Known rows, with every step that occurs:
zulo bofef dunom ripi: [-1.225 -0.852 -0.815  0.510  1.832  0.574  0.705 -1.494 -0.487 -1.004
 -0.724 -2.103  2.503 -2.820 -1.173  0.619  1.360  0.923 -0.152  2.242
  1.454 -1.461  0.001 -1.773]
zivarov bofef: [-0.981  1.308  3.250 -1.574  1.243  1.939 -1.945  1.119  2.048 -0.401
  0.632 -0.273  1.144 -0.178 -1.202 -0.858 -0.836 -2.197  1.160 -0.293
  0.909  0.650 -0.236 -0.541]
solog zulo bofef zivarov: [ 0.839  0.205 -1.949 -1.129  4.018 -0.123  1.692 -0.548  0.158  0.952
 -3.798  1.434 -1.705 -4.495 -1.940  2.917  1.799  0.918  1.456 -2.934
  2.817 -0.738 -1.228 -0.833]
solog gipase bofef: [ 0.750  1.380  0.996  0.588 -0.970  1.142 -0.551  2.017 -0.980  2.054
 -0.948  1.549  0.961  2.583  0.491 -1.978 -0.580 -0.046  1.859 -1.673
 -1.189 -1.271 -2.253  1.260]
piged ripi dunom bofef gipase: [-1.407 -1.502  1.918  1.788  0.840 -2.427  2.686  1.306  0.005 -2.634
  0.190 -2.649  0.300  1.601  1.001  1.268  0.744 -0.803 -1.523  1.713
 -3.019  0.173  1.898  2.119]
zulo bofef dunom ripi piged: [-1.993 -0.032  0.796 -1.122  2.360 -0.581 -0.515 -2.688  0.488  0.296
  1.033 -3.213  4.562 -2.105 -0.514  0.338  1.488  0.106  0.835  3.618
  0.143 -1.291  2.405 -1.067]
bofef zivarov: [ 1.667  0.195 -0.451  0.285  0.440 -0.955  0.578  1.502  3.803  0.752
 -1.473  0.447 -0.444 -1.573 -0.226  0.309 -0.590  1.518  1.042 -0.994
  2.057 -0.005 -1.696 -1.976]
zivarov bofef zulo: [ 0.487  1.219  3.018 -3.131  2.423  1.124 -1.943  0.686  3.467  0.262
  1.161  1.412 -0.240 -2.176 -1.067 -0.669 -1.573 -1.005  0.255 -1.084
  1.509  1.293 -1.041 -1.571]
dunom bofef gipase solog zulo: [ 1.150 -0.350 -2.603  0.846 -3.343 -0.916  2.585 -2.869 -3.468 -1.255
 -1.205  1.697 -2.194  1.417  0.154 -2.284  2.317  0.416 -1.365 -0.244
 -0.788  0.921 -0.201  2.453]
tetok voziva: [-1.497  2.550  1.151  1.332  0.774  0.203 -2.351  2.174  3.303  0.991
  2.436 -0.947 -0.900  0.998 -2.826  2.308 -2.619  0.274  2.172 -1.108
 -0.179 -1.102  0.912 -0.920]
ripi dunom bofef: [-1.623  0.796  2.628  1.491  2.692  1.708 -0.491  1.071  0.723 -1.571
  0.221 -2.481  1.080  1.497  0.100  2.608  1.166 -0.657 -1.491  0.546
 -0.468  0.615  1.590  0.680]
bofef dunom ripi piged: [-2.060 -0.574  0.892  0.034 -0.139 -1.610 -1.348 -0.896  2.186  0.721
  1.340 -2.974  3.883 -0.499  0.340 -1.536  0.810  1.732 -0.193  4.699
  0.878  0.249  1.103 -0.995]
gipase bofef dunom ripi piged: [-1.722 -0.538  0.478 -0.054 -1.285 -1.020 -0.274 -2.097 -0.701  1.014
  0.325 -0.928  4.758  0.935  1.251 -1.628  1.821  1.944  1.396  5.063
  0.682  1.050 -0.426 -0.898]
voziva tetok gipase: [-0.915  2.318  0.900  0.174 -2.223  0.972 -1.958  2.544  2.030 -0.551
 -0.506 -1.825 -2.067  2.384 -3.248  0.512 -0.098  1.387  3.551 -0.001
 -1.026  0.217 -0.083 -0.460]
gipase bofef zulo: [ 1.690  2.133  1.436 -1.423  0.904  0.315 -0.367 -0.571  0.679  1.542
 -0.971  3.080 -1.341 -0.406  0.048 -0.861 -1.141  2.033  1.309 -1.279
  1.666  1.888 -2.197 -1.278]
gipase solog zulo: [ 0.225  0.666 -0.929  0.206 -1.261 -0.056  0.051  0.141 -1.093  2.312
 -2.007  2.288 -3.653  0.618 -0.906 -3.746  0.056  0.512 -0.033  0.092
  2.163  1.486 -2.117  1.765]
tetok gipase bofef zulo solog: [ 0.458  2.074 -1.661 -2.024 -1.139  1.291 -0.976  0.217 -1.611  0.667
  1.011  2.521 -2.342 -0.422  0.427  1.163 -2.167  0.276  1.920 -2.145
 -0.656  1.606  0.247 -1.954]
dunom bofef zulo solog gipase: [ 2.815 -0.042  0.135  0.412 -0.261  0.773 -3.405  0.077 -0.793 -0.294
  2.678 -0.083 -0.504 -1.157  0.960  2.454 -2.674 -1.232 -1.568 -4.009
 -2.123 -1.060  1.630 -0.098]
bofef gipase solog zulo: [ 0.299 -0.242 -2.762 -0.026 -3.013 -1.535  2.556 -0.554 -0.654  0.931
 -1.619  2.109 -3.240  1.236 -0.138 -4.318  0.596  1.113 -0.795 -0.598
  1.220 -0.072 -1.297  2.151]
solog gipase bofef zivarov: [ 2.408 -0.430 -1.549  0.405 -1.444 -0.344  1.403  2.351  0.822  2.109
 -2.030  2.615  1.406  0.988  1.245 -0.738  0.105  0.927  2.152 -1.911
 -0.233 -1.465 -3.983 -0.512]
bofef gipase: [ 0.056  1.140  0.373  0.324 -0.844 -0.852  1.011  0.450  2.456 -0.619
  0.007 -0.973 -0.502  0.853 -0.222 -1.459 -0.925  1.318 -0.085 -1.408
  0.100 -1.250  0.993  0.166]
dunom ripi: [-0.458  0.201  0.697  1.612 -0.921 -1.151 -1.802  1.377  2.062  1.557
  0.308 -2.295  2.189 -0.304 -0.270 -1.831 -0.084 -0.131  0.246  1.368
  2.564  1.293 -0.313  0.091]
piged ripi dunom bofef: [-1.488 -0.527  3.579  1.941  2.457 -0.957  0.248  1.932 -0.286 -1.334
 -0.224 -2.512 -0.150  1.013  0.279  1.886  0.150 -1.589 -0.757  2.390
 -2.078  1.837  0.992  1.771]
gipase solog zulo bofef dunom: [-0.520 -0.276 -2.483 -0.973  1.497  1.703  2.488 -2.776 -3.724 -0.167
 -2.964  2.418 -3.405 -1.917 -1.686 -1.362  1.601  1.451 -0.486  1.040
  1.042 -1.197 -1.964 -0.123]
solog zulo bofef: [-0.702  2.035  0.639 -0.966  4.484  1.329 -0.241 -0.813 -1.595  1.026
 -2.651  0.109 -2.190 -2.802 -2.508  1.724  1.109 -0.192  1.191 -2.816
  1.872 -0.392  0.312  0.928]

Rows:
[-1.359 -0.192  0.831  1.473  1.002  0.334  1.998  0.341  1.279 -2.916
  0.682 -2.626  1.399  2.300  0.786  2.142  1.798  0.139 -2.310 -0.229
 -1.494 -1.041  2.335  0.925] | ripi dunom bofef gipase
[-2.803 -0.713 -0.617 -1.349  3.368 -0.693 -0.191 -3.003 -1.507  0.955
 -1.055 -2.073  2.518 -3.561 -1.332  0.972  3.195  1.093  0.271  2.795
  1.604 -0.398  1.198  0.128] | solog zulo bofef dunom ripi piged
[-1.320  0.904  2.354 -0.131 -0.418 -2.410 -2.960  0.167  3.108  2.898
  2.039 -3.360  4.319  0.482  0.279 -1.951  0.113 -1.027  1.282  2.623
  1.322  1.571  2.221  0.890] | dunom ripi piged
[-1.158 -1.653 -2.337  1.082 -1.190 -0.361  3.434 -0.635 -1.775 -1.235
 -1.006  0.347 -1.423  2.673  0.813 -0.825  3.379 -0.127 -3.036  0.708
 -0.535  0.110  0.145  2.884] | ripi dunom bofef gipase solog zulo
[ 2.085  1.898  2.002 -0.422  1.700  0.454 -1.300 -1.703  0.777 -0.946
  0.571  0.642 -1.106 -1.601 -0.403  1.305 -0.492  1.085 -0.788 -1.330
 -0.093  2.139  0.308 -0.919] | dunom bofef zulo
[ 0.012 -0.460  1.197  0.378  2.602  1.210 -2.239  0.197  0.955 -1.562
  2.292 -1.542 -0.617 -0.962  1.017  4.960 -1.440 -0.872 -2.837 -1.749
  0.343  0.697  3.036 -1.141] | ripi dunom bofef zulo solog
[ 1.960  0.320 -1.246  1.048 -4.379 -0.751  2.372 -2.530 -1.438 -1.899
  0.786  0.698 -0.105  2.890  0.889 -2.883  0.496 -0.797 -0.828  0.500
 -2.137  0.037  1.080  1.236] | dunom bofef gipase solog
[-2.795 -1.465  2.058 -1.736  0.150 -0.182 -2.046 -0.891  2.188 -0.350
  2.333 -2.632  5.994 -0.880  0.051 -1.411  1.295 -0.941  0.292  5.321
  0.574  0.546  0.756 -1.365] | zivarov bofef dunom ripi piged
[ 0.835  1.081  0.423  1.158 -1.056 -0.330  1.133 -1.892 -0.320 -2.885
  0.443 -1.254  0.557  1.093  0.221  0.625  0.839  0.439 -0.639 -1.150
 -1.747 -0.194  1.905  0.411] | dunom bofef gipase
[-0.138  0.711  2.431 -0.094  3.769  0.896 -0.446  0.561  2.113 -0.930
  0.755 -0.686 -0.296 -0.474  0.224  2.889  0.559  0.607 -2.438 -0.238
  0.160  1.298  0.612 -0.470] | ripi dunom bofef zulo
[-1.635 -0.351  1.783 -1.403  1.463  2.759 -0.482  0.013  1.163 -2.548
 -0.029 -0.064  0.653 -1.120 -1.180 -0.523 -0.152  0.416 -0.272  1.757
  0.372 -0.683 -1.471 -2.316] | zivarov bofef dunom
[ 2.098  1.290  0.821 -1.143  0.141  0.357 -0.608  1.517  0.470  2.813
 -0.477  3.189 -0.268  0.497  0.579 -1.954 -1.343  1.250  0.938 -2.451
 -0.488 -0.559 -3.222  0.113] | solog gipase bofef zulo
[ 1.116 -0.773  1.108 -2.351  0.376  1.492 -3.917  2.373  2.160  0.891
  3.229  0.569  0.344 -1.753  0.291  0.520 -3.727 -3.143 -0.504 -3.758
 -0.444 -1.718  0.328 -0.942] | zivarov bofef zulo solog gipase
[ 1.109  1.023 -1.551 -0.968 -1.507 -0.402  3.173 -1.991 -0.289 -0.086
 -0.045  0.897 -0.401  1.166 -0.375 -3.045 -0.386 -1.652  0.740 -0.826
 -0.873 -2.545  1.471  0.780] | zulo bofef gipase solog
[-0.984 -2.217 -3.976  0.273 -0.427 -0.077  2.112 -2.559 -3.597  0.641
 -2.237  1.011 -0.220 -2.374 -1.079 -2.325  2.869  0.809 -0.813  3.295
  2.454 -0.445 -2.233  0.123] | gipase solog zulo bofef dunom ripi
[ 2.291  0.726  0.825  0.096  0.434  0.684 -3.048 -1.935 -0.541 -1.440
  2.077 -0.185 -1.506 -2.244  0.335  3.482 -2.399 -0.522 -1.126 -2.795
  0.023  1.433  2.668 -1.554] | dunom bofef zulo solog
[ 0.243  1.350 -1.140 -1.088  1.050  0.718  0.957 -1.585 -2.858  1.878
 -2.323  2.145 -2.859 -0.921 -1.873 -1.770  0.849 -1.327  1.069 -1.006
  1.502 -0.037 -0.844  1.660] | gipase solog zulo bofef
[ 1.911  0.347 -0.868  0.114 -0.736 -0.363  1.673  0.350  0.978  0.847
 -2.559  2.558  0.468 -0.068  0.631  0.236  0.356  1.767  2.563 -0.709
  2.001  0.810 -2.988 -1.933] | gipase bofef zivarov
[-1.147 -2.945 -1.351  1.562 -1.381 -3.086  4.189  0.339 -2.968 -1.025
 -1.466  0.362 -2.435  2.021  1.017 -1.601  2.218 -0.882 -2.309  2.686
 -1.952  1.310 -0.291  4.075] | piged ripi dunom bofef gipase solog zulo
[ 0.131 -1.037 -0.027  1.355  2.270  0.151  1.535  1.337  2.675 -1.526
 -0.799 -1.288  1.396 -0.160  0.844  3.967  2.070  0.453 -1.255  0.430
  0.388  0.403  0.017 -1.114] | ripi dunom bofef zivarov
[ 1.781  0.904  0.253 -0.921 -0.319  0.674 -2.104 -0.788 -0.633  0.926
  0.613  2.259 -1.752 -0.969  0.894  1.361 -3.087  0.529  0.941 -2.858
  1.842  1.070  0.171 -1.829] | gipase bofef zulo solog
[-1.049 -2.524 -1.423  0.735 -3.315 -0.630 -2.284 -0.361 -2.031  1.553
  2.296 -1.720  5.236  1.387  2.606 -0.442 -0.432 -0.241  0.626  2.343
 -1.392 -2.011  1.027 -0.233] | zulo solog gipase bofef dunom ripi piged
[-1.688  1.828 -1.527 -0.674 -0.715  2.473  2.267 -0.046 -2.757 -1.534
 -1.800  2.043 -1.216  1.237 -0.460 -0.669  1.191  3.238  1.708  2.149
 -2.051  0.296 -2.440 -2.125] | tetok gipase bofef dunom
[ 1.001  1.189 -1.184 -1.204 -3.580  1.152 -2.610  0.552 -0.589 -0.310
  0.370  1.147 -2.842  1.279 -1.398  2.782 -1.814  1.458  3.828 -2.064
 -0.321  1.116  0.024 -2.112] | voziva tetok gipase bofef zulo solog
[-0.521 -2.269  0.172  1.660 -2.461 -2.948  3.962  0.583 -0.925 -1.697
  0.593 -0.739 -0.324  3.551  1.714 -2.144  0.429 -1.953 -1.707  3.405
 -3.409  0.581  0.938  2.857] | piged ripi dunom bofef gipase solog
[-0.634 -1.065 -1.644 -1.929 -2.710 -0.166  1.880 -0.544 -0.585 -0.104
 -0.500  2.489 -1.190  0.901 -0.499 -4.273  1.147 -1.675 -0.356  0.021
  0.929  0.253 -1.666  1.696] | zivarov bofef gipase solog zulo
[-0.425 -0.998 -0.985  1.377 -2.229 -0.179  3.135 -0.402  0.100 -2.026
  1.006 -0.827  0.815  4.156  1.486 -1.326  1.531 -0.977 -2.487  1.542
 -1.886 -0.682  1.305  1.609] | ripi dunom bofef gipase solog
[ 1.955  0.054 -0.044 -0.371  0.082  0.173 -3.395  2.351  2.102  1.997
  2.126  0.222 -1.540 -1.410  0.468  0.480 -4.312 -0.329 -1.025 -4.309
 -0.218 -1.981  0.655 -0.529] | bofef zulo solog gipase
[ 0.906  0.218 -0.252  1.128 -2.279  1.463 -2.326  1.730 -2.220  1.521
  0.599  0.562  0.486  2.018  1.324  0.168 -2.521 -1.471  1.466 -3.225
 -1.038 -1.880 -0.063  0.646] | zulo solog gipase bofef
[ 0.457 -2.435  1.508  1.047  1.676 -1.360 -1.791  3.127 -0.244 -0.136
  2.318 -1.515 -0.834 -0.595  1.800  3.227 -2.807 -2.464 -2.414 -1.101
 -3.414 -0.594  1.630  1.520] | piged ripi dunom bofef zulo solog gipase
[-0.285 -3.402 -3.121  2.376 -3.885  0.725 -1.169  0.778 -3.036  0.321
  0.712 -0.591  3.147  0.643  1.972 -0.399 -0.548  0.562 -0.327  1.017
 -0.056 -2.191 -1.454 -0.940] | zulo solog gipase bofef dunom ripi
[-0.015 -1.722  2.137  0.784  2.412 -1.471 -1.427  1.212 -0.053 -1.247
  1.778 -1.648 -1.887 -1.600  1.261  4.150 -2.568 -1.663 -2.065  0.124
 -1.253  1.853  2.576  0.105] | piged ripi dunom bofef zulo solog
[ 1.924 -0.555 -3.710 -1.316  0.652 -0.685  2.951 -1.278 -0.906  1.928
 -3.343  3.289 -2.400 -2.587 -1.141 -0.616  1.567 -0.279  1.419 -1.163
  2.392 -0.274 -2.335 -0.186] | gipase solog zulo bofef zivarov
